Every row comes from one small tree of marks. Brackets hold a mark, then the marks that hang from it, in the order of their numbers. Every link used is in the known rows. Which tree was each row made from?
Known rows
(K936 K321): [-11   1  13  -2   5  -8  -9   1   5  -1  -3 -15  -5  19   3  -8  38  -6
   1]
(K321 (K82 (K781 K553 K936)) K341): [-28 -31  -9 -11 -44   6  48   9  -7   0  -9 -15 -21   2   4   0  16  -9
 -36]
(K936 (K321 K341)): [-14  -3  14  -2   3  -9  16  12  11  -6   3 -17  -6  22   1 -10  40   1
 -14]
(K553 (K781 (K936 K321))): [-14  18  19 -20 -16   6 -29  -7 -25  31 -13  -8 -10  32   0  -4  42  -9
  10]
(K82 (K781 K936)): [ -7 -21 -18 -25 -39   9  -3   1 -21   4 -17  -2 -28  -6  12  -1  18 -20
  -9]
(K936 (K321 (K553 K781))): [ -9   4  15 -14  -3  -2 -39 -21  -3   2 -17 -26  -8  29 -16   4  54 -15
   0]
(K781 K82 K936): [ -8 -22  21 -35 -47   4 -41  -8 -16  16  -4   9 -10  11  35 -15  15  18
  42]
(K781 K553 (K936 (K321 K82))): [-27 -40   1 -12 -22  -2  -9 -22  -9  13 -12 -10 -17  22  15 -18  67 -29
  14]
(K341 (K321 (K82 K781))): [-22   9  -6  -8 -43   5  10  -3  18   1  -9 -18 -19  11  20   0  22   6
 -25]
(K936 (K321 (K82 K781) K341 K553)): [-23 -19   8 -15 -25  -4   1  -3   6 -16 -19 -36 -16  16 -11   4  46  -9
 -35]
(K936 (K321 K82 K341 (K553 K781))): [-24   0  23 -13 -16  -3 -10  -6   4  -2 -17 -36  -7  30 -17   5  50  -2
 -25]
(K553 K781): [ -3  30  11  -7  -3   9  -7  -5 -20  27  -3  -5  -2  21 -13   9   8  -5
   7]
(K321 K82 K341 (K553 K781)): [-18  -2  15 -15 -31   7  -2 -10  -2  -1 -20 -30  -2  16 -29  19  15   6
 -39]
(K781 (K82 K321)): [ -5   5  45 -24 -30   3 -18 -11   3  13   8  -3 -13  18  32   4 -11  15
  29]
(K781 K553): [ -2 -22 -15   6   4   2  19 -23  -2   7   5  -1  -7   8  -5  -2  20 -28
  16]
(K321 K341 (K553 K781)): [ -2  -2   5 -17 -15   6  -6 -15  -4  -2 -11 -20  -5  20 -30  13  23  -5
 -23]
(K82 (K321 K553) (K781 K936)): [-12 -19  21 -43 -54  11 -30 -25  -8  -1 -28 -20 -45   8  19  13  25 -35
 -24]
(K82 K321 K781): [-10   5  21 -21 -31   9  13  -5  -1   3  -7 -16 -37   6  20  16  -3 -26
 -23]
(K264 K553): [ -2 -21  -8  -7  -3  10  -4  29   7  -4  -8   4  -3   9 -13  19   5   5
  -5]

Write each row's tree
[-14 -36 -22 -22 -33   7   7 -14 -20   7 -15 -10 -35   9  10  -6  50 -43
   3]	(K82 (K781 K553 (K936 K321)))
[ -8   2  22 -20 -11  -1 -44 -23  -5   5 -15 -25  -8  32 -10   4  51  -9
  13]	(K936 (K321 (K553 (K781 K82))))
[ -8 -11  11 -29 -28  18 -29  22 -14  24 -13   5  -9  29  -5  19  18  11
  21]	(K264 (K553 (K781 K82 K936)))
[-26  -5 -10 -12 -50   5   9 -12  13   6 -11 -16 -24  15  24  -4  36  -3
 -17]	(K341 (K321 (K82 (K781 K553 K936))))
[-23 -10  16 -23 -41   8 -13 -12  -7   2 -25 -26  -6  18 -21  11  26   4
 -37]	(K321 K82 K341 (K553 (K781 K936)))
[-16 -24  21 -42 -56  10  -5 -14  -2  -7 -22 -24 -46  13  17  10  26 -28
 -39]	(K82 (K321 K341 K553) (K781 K936))
[-22 -38  -5 -27 -55   6   1  -6  -4 -18 -30 -28 -20  -2 -10  10  22  -5
 -50]	(K321 (K82 (K781 K936)) K341 K553)
[-16 -21  30 -37 -43  -1 -48  -6 -12  15  -7  -1 -13  24  37 -19  43  15
  42]	(K781 K82 (K936 K321))
[-12  -1  22 -20 -14  -2 -19 -11   0   1  -9 -28  -9  36 -12   1  52  -2
  -2]	(K936 (K321 K341 (K553 (K781 K82))))
[-17 -31  -6 -27 -52   8 -35 -21 -11 -10 -37 -24 -19  -7  -7  15  21 -14
 -28]	(K321 (K82 (K781 K936)) K553)
[-10  -6  25 -33 -31  18 -30  20 -10  25 -13   2 -14  34   1  22  17   8
  17]	(K264 (K553 (K781 (K82 K321) K936)))
[-13   5  45 -26 -26   6 -14 -18   5   5 -10 -20 -22  28   4  11  20 -10
 -24]	(K82 (K321 K341 (K553 (K781 K936))))
[ -7  15   6 -21 -37   7 -36 -30  14   8 -12 -18 -13  30   6   4  39   6
   5]	(K341 (K321 (K553 (K781 K82))))
[-22 -12  -4  -6 -34   4  52  21  -1  -7  -5 -18 -14  -4  -2   7  -5   7
 -46]	(K321 (K82 K781) K341)
[-23 -25 -11 -12 -41   7  13  -6 -14   7 -17 -11 -20  -3   8   4  14 -18
 -14]	(K321 (K82 (K781 K553 K936)))
[-10 -45   6 -29 -44   7 -22 -30 -19  23   1   8 -17  19  30 -15  35 -10
  58]	(K781 K82 K553 K936)
[-15 -33  29 -42 -50  -1 -48 -12  -7   5 -11  -9 -15  26  26 -17  50  14
  30]	(K781 K82 (K936 (K321 K341 K553)))
[ -7  -9   2 -20 -17  16 -21  25 -12  19 -16   3  -8  25 -14  19  23   1
   2]	(K264 (K553 (K781 K936)))
[ -3  -1   8 -21 -17  18 -18  23 -10  20  -7   2  -5  28 -13  26   7  11
  18]	(K264 (K553 (K781 K82)))
[-14 -22 -10 -25 -37   4   5   7 -16   1 -15 -11 -31   5  12  -7  37 -20
 -16]	(K82 (K781 (K936 (K321 K341))))
[-27 -15   4  -4 -18  -4  34   8   3  -4  -5 -28 -18  19   0  -2  41 -12
 -25]	(K936 (K321 (K82 (K781 K553)) K341))
